Every row comes from one small tree of marks. Brackets hold a mark, then the marks that hang from it, in alphabetical order. Every link used is in the known rows. Which tree was each row made from?
Known rows
[Y B [F J]]: [ -1.8,   6.9,  23.7, -18.8,  -9.4,   8.1,  19.8, -20.0,  11.5, -39.5,
   0.5,  22.4,  -7.9,  -9.6, -17.9,   2.4,   8.0,  -4.3,  41.4]
[B F Y Z]: [ 11.4,  -2.0,  18.2, -24.1,  -8.9,  -3.0,  22.0, -24.3,   6.7, -60.9,
  -8.9, -52.6,  -8.9,   4.4, -23.4, -10.1,   2.8,  12.2,  37.3]
[Y [B Z] F]: [  3.4,  32.0,  37.8, -20.7,   1.0,   4.7,  13.2, -11.9,   9.7, -54.4,
  -1.3,  -2.8, -19.6, -10.8, -24.6,  -8.7,  -4.8,  10.0,  42.0]
[D [B Y [Z J]] T]: [  4.0,   0.8,  50.5, -21.3, -35.5,   9.4,  15.2, -35.9, -11.3, -56.3,
  15.4, -45.5, -12.0, -14.6, -33.4, -23.0, -17.1,   3.1,  57.6]
[L B]: [ 10.1,   1.8,   8.5, -24.4, -43.3,  10.6,  12.7, -13.7,  15.1, -12.3,
  -0.7, -29.3,  -7.6, -12.6, -28.2, -13.8,  16.4,  -3.4,  44.0]
[D B T]: [  8.9,  -5.0,  37.7, -22.5, -45.4,   4.4,  18.1, -17.5,  -1.3, -25.4,
  20.1, -28.3, -22.8, -30.9, -38.0, -28.3,   3.5, -12.5,  46.0]
[F [B Y [Z J]]]: [ -0.2,  14.8,  37.5, -22.4,  -9.1,   8.6,  17.2, -19.7,   0.0, -56.9,
   2.2, -20.3,   7.0,   2.6, -17.1, -29.6,  -5.2,  21.9,  55.0]
[J [F B Y]]: [ 27.6,   5.4,  25.6, -27.2,  -6.9,   4.7,  15.4,  30.0,   3.1,   1.2,
   6.1, -16.4,   7.4,  -5.3, -18.2, -38.1,  20.4,  29.3,  42.9]
[Z [J [F Y]]]: [ 24.2,   2.9,  16.2, -23.3, -19.6,   9.6,  16.4,  10.7,  14.6,  11.7,
   5.0, -21.5,   5.0,   4.5, -20.4, -38.6,   5.9,  41.0,  37.0]
[D B]: [  6.2,   3.4,  16.4, -23.6, -39.6,  -0.3,  11.4, -15.4,   1.7, -26.5,
   8.3, -29.7, -11.5, -21.7, -30.1, -27.0,  20.0,  -1.8,  44.3]
[L [B [Y F] Z]]: [  4.1,  10.5,  27.2, -25.3, -18.5,  11.3,   5.2, -33.0,   1.9, -32.8,
 -11.9, -50.2, -11.1,  -7.6, -24.0,  13.5,  -1.4,  -4.4,  56.9]
[D [B F] T]: [ 12.3,  -9.6,  35.8, -22.8, -46.2,  -3.4,  26.1, -19.6,   5.5, -30.8,
   3.5, -37.4, -23.6, -19.0, -38.3, -31.9,   4.3,  -9.7,  46.1]
[L [B F Y Z]]: [ 14.0,   0.5,  13.1, -26.4, -27.7,   1.7,  14.6, -25.2,   5.6, -52.2,
 -18.9, -63.9,  -6.4,   5.9, -25.9,  -1.0,   3.6,   3.8,  50.0]
[Y B F]: [  3.4,  18.4,  26.3, -25.0,  -7.7,   8.5,  16.6,  -9.2,  15.4, -30.0,
   1.0,   9.0, -15.1, -14.9, -23.9, -12.5,  10.3,   7.3,  42.5]
[F [Y B]]: [ 30.6,  14.6,  23.6, -28.3,  -9.8,  -2.5,   9.1,  18.2,  13.5, -41.6,
  15.8,   0.8,  -7.0, -13.2, -17.1, -27.6,  14.8,  27.3,  36.2]
[B [Y F] [Z J]]: [ -3.6,  13.2,  37.1, -20.1,  -5.9,  11.2,  15.0, -38.5,  10.3, -37.4,
  -5.8, -30.7,  -4.8,   0.9, -19.3,  -8.0, -14.1,  16.7,  50.8]
[Y [F J]]: [ -5.0,  -2.2,  23.4, -16.3, -17.7,   3.2,  23.3, -31.1,  16.5, -15.0,
  -1.5,  -2.0,  -9.2, -10.6, -17.3,   3.3,   6.7, -11.7,  37.2]
[Y [B F Z]]: [ 13.1,  21.5,  22.5, -21.3,  -7.6,  -4.6,  22.2,  -6.5,  13.9, -71.6,
  -9.1, -15.2, -15.6,   4.8, -26.5, -22.6,   1.1,  18.0,  35.3]
[F B J Y]: [ 21.1,  -1.0,  33.9, -22.2, -13.9,  -9.4,  17.4,   8.5,   9.5, -34.4,
   8.0,   5.8,   5.2,  -9.0,  -5.7, -23.5,  10.9,   8.8,  43.6]
[Z J]: [  0.5,   5.7,  17.0, -19.6, -30.9,  10.1,  21.8, -20.9,  22.4, -16.2,
   4.6,  -8.7,  -2.2,  -5.1, -23.2, -33.5,   3.7,  17.0,  37.5]

Which tree is each row?
[ 32.1,  29.7,  35.0, -25.0,   0.5,  -7.5,   6.6,  15.9,   6.5, -65.8,
  11.2, -11.1, -11.9,  -9.4, -17.5, -22.9,  -2.3,  27.8,  34.3]
[F [Y [B Z]]]
[ -5.2,  19.5,  49.0, -13.5,  -1.8,  -1.8,  21.1, -22.6,   6.3, -44.7,
  -8.7,   2.2,  -6.1,  -6.4, -12.2,  -2.8,  -5.9,  -8.7,  48.9]
[Y [F [B Z] J]]
[ 25.5,   3.9,  23.4, -23.2, -11.6,  -5.5,  14.5,   9.2,   9.3, -50.6,
  12.1,  13.8,  -1.0,  -8.0, -11.1, -12.5,  10.6,  14.1,  34.5]
[F J [Y B]]
[ 12.7,   4.2,  45.2, -18.7, -36.8, -11.0,  23.5, -22.0,  -0.6, -56.6,
  -0.1, -48.8, -30.2, -14.7, -37.3, -26.7, -11.6,  -7.4,  45.0]
[D [B F Z] T]
[ 29.5,   1.9,  24.5, -18.0, -30.6, -18.5,  15.2, -11.1,  15.7, -48.8,
 -18.9, -40.2,  -9.3,  10.6, -11.9,  -2.8,  -1.8,   5.4,  40.5]
[L [B [F J Y] Z]]
[ 10.3,  10.5,  48.1, -18.7, -37.0,  -0.8,  15.2, -20.6,  -7.2, -51.4,
  16.7, -39.3, -25.7, -27.8, -37.3, -22.9, -10.9, -11.7,  44.7]
[D [B Z] T]
[ 30.8,  12.8,  33.9, -22.8, -24.7, -26.4,   9.8,  -0.6,   5.8, -53.2,
  -7.8, -52.5, -17.5,  -4.9, -21.5, -32.1,   1.6,  19.8,  43.8]
[D [B [F Y] Z]]
[  4.7,  14.9,  25.8, -15.5, -21.4,  -2.7,  27.7, -26.2,  24.2, -45.1,
 -14.3, -29.3,  -9.5,  13.4, -21.0, -33.7, -12.2,  23.5,  36.6]
[B F [Z J]]
[  0.4,  21.6,  32.6, -17.0, -37.0,  -3.7,  12.2, -27.7,   3.2, -43.5,
   3.0, -31.9, -13.0,  -7.7, -26.7, -34.5,  -6.2,  13.6,  48.9]
[D [B [Z J]]]
[ -3.5,   0.9,  32.7, -17.1,  -2.1,   5.1,  17.0, -39.8,   1.3, -51.1,
  -3.8, -26.5,  -6.1,  -5.0, -16.0,  18.3,  -5.5,  -7.6,  43.1]
[B [Y [F J]] Z]
[ 31.0,   9.3,  14.4, -28.4,  -4.2,   8.8,  11.0,  30.8,   3.0, -16.7,
  11.9,  -7.1,   0.1,  -4.7, -23.7, -27.8,  18.4,  35.5,  35.6]
[J [F [Y B]]]
[  6.0,   0.8,  11.3, -22.5, -27.8,  26.3,  12.3, -22.3,  -4.2, -16.1,
 -10.5, -56.5,   7.5,  12.3, -30.4,  -9.8,  -0.4,  23.3,  53.5]
[L [B Y [Z [J F]]]]
[  6.6,  17.4,  27.9, -19.9,  -5.2,  10.5,  19.6,   6.9,  -3.3, -23.5,
   0.0, -23.9,  -1.1,  -0.5, -27.7, -28.1,   7.7,  17.1,  42.0]
[J [F [B Z]]]
[ 25.8,  17.0,  26.0, -18.4,  -9.1,   3.7,  14.2,   8.3,   7.7, -13.3,
   2.6, -33.6,   1.0,   6.3, -20.3, -32.8,  -8.1,  42.7,  35.4]
[B [Z [J [F Y]]]]
[  5.5,   7.0,  24.8, -24.5, -23.7,   0.2,   5.9, -25.0, -15.8, -59.7,
   6.4, -56.5, -10.3, -14.8, -28.9, -10.6,   6.6,   3.3,  49.5]
[D [B Y Z]]
[  5.3,  11.3,  32.8, -24.8,  -2.0,   5.9,  13.3, -10.7,  -5.9, -61.5,
   4.9, -28.9,  -0.6,  -8.3, -20.0, -17.7,   4.9,  11.3,  49.6]
[F [B Y Z]]
[ 26.7, -11.2,  18.4, -20.1, -20.0, -17.3,  24.8,  -3.9,  20.8, -32.8,
  -7.0, -16.5,  -5.6,   2.6,  -8.6, -16.2,   8.9,  11.4,  29.6]
[B [F J Y]]
[  3.7,  12.5,  52.4, -14.8, -41.4,   2.8,  18.6, -28.3,   0.5, -45.0,
  12.7, -33.0, -21.4, -17.5, -33.8, -35.0, -20.6,   0.8,  50.5]
[D [B [Z J]] T]
[ 29.5,  12.8,  30.1, -21.4, -33.3, -14.7,  14.1,  -9.5,  23.2, -31.7,
 -20.2, -44.2,  -9.5,  13.9, -16.1, -30.2, -10.9,  28.5,  47.2]
[L [B [F Y] [Z J]]]
[  0.5,   0.6,  34.6, -19.7,  -1.7,   4.0,  19.2, -20.4,  -7.8, -70.2,
   2.5, -17.6,   5.9,  -2.4, -13.1,  -3.0,   3.2,  -1.3,  47.8]
[F [B Y Z] J]
[ 36.1,  13.6,  24.7, -24.2, -28.7, -15.9,  10.7,   0.0,  17.6, -37.7,
 -16.9, -53.1, -15.7,   4.5, -18.4, -17.5,   0.4,  15.8,  42.2]
[L [B [F Y] Z]]
[  6.7,   6.5,  41.5, -14.8, -37.9,  13.7,  21.7, -16.5,  -9.4, -22.2,
   9.0, -40.7, -13.8,  -8.6, -41.7, -32.8, -16.3,  10.3,  50.4]
[D [B [Z [J F]]] T]
[ 22.4,  15.1,  44.3, -17.3,  -5.5, -13.1,  14.9,   4.8,   3.7, -56.8,
   4.9,  -5.1,   0.6,  -5.2,  -5.0, -19.7,  -2.1,   8.3,  40.6]
[F [B Z] J Y]
[ -1.9,  11.9,  32.4, -23.3, -24.0,  15.8,   9.3, -41.4,   8.5, -27.6,
 -15.6, -42.4,  -5.6,   2.1, -22.0,  -0.3, -11.3,   8.3,  61.8]
[L [B [Y F] [Z J]]]
[ -7.0,  29.4,  54.7, -17.0,  -6.4,   4.3,  19.3, -21.8,  15.2, -30.6,
  -9.5,  -2.3,  -6.8,  -2.1, -14.9, -31.1, -15.7,  14.6,  56.5]
[Y [F [B [Z J]]]]
[ 12.2, -20.5,  31.2, -28.1, -38.4,  -0.7,  22.9, -25.6,  -6.5, -40.5,
   5.7, -52.5, -16.2, -16.6, -37.2, -21.2,   8.1,  -5.1,  53.2]
[D [B F Y] T]
[ 12.7,  -6.0,  41.5, -24.2, -30.1,  -4.9,  20.7, -27.9, -11.7, -66.2,
   3.2, -63.3, -21.8, -11.3, -37.3, -16.1,  -6.4,  -3.9,  51.6]
[D [B F Y Z] T]
[  7.2,  23.0,  20.5, -17.4,  -7.0,  20.9,  19.2,  -1.9,   2.5, -37.6,
   1.8,  -6.7,  -1.5,  10.0, -30.0, -30.0,  -5.1,  37.9,  39.5]
[Y [B [Z [J F]]]]
[ 25.8,  24.5,  44.6, -23.7,  -2.1, -11.8,   9.2,  14.7,   6.7, -47.7,
   6.7, -17.4,  -5.5, -10.9, -11.4, -34.8,  -1.1,  20.0,  42.6]
[F [B Z] Y]
[  6.6,  23.4,  27.3, -18.3, -12.0,  -1.1,  26.3, -14.4,  18.8, -67.5,
 -12.4,  -6.1, -11.9,  14.6, -23.2, -32.8,  -9.2,  29.9,  41.2]
[Y [B F [Z J]]]
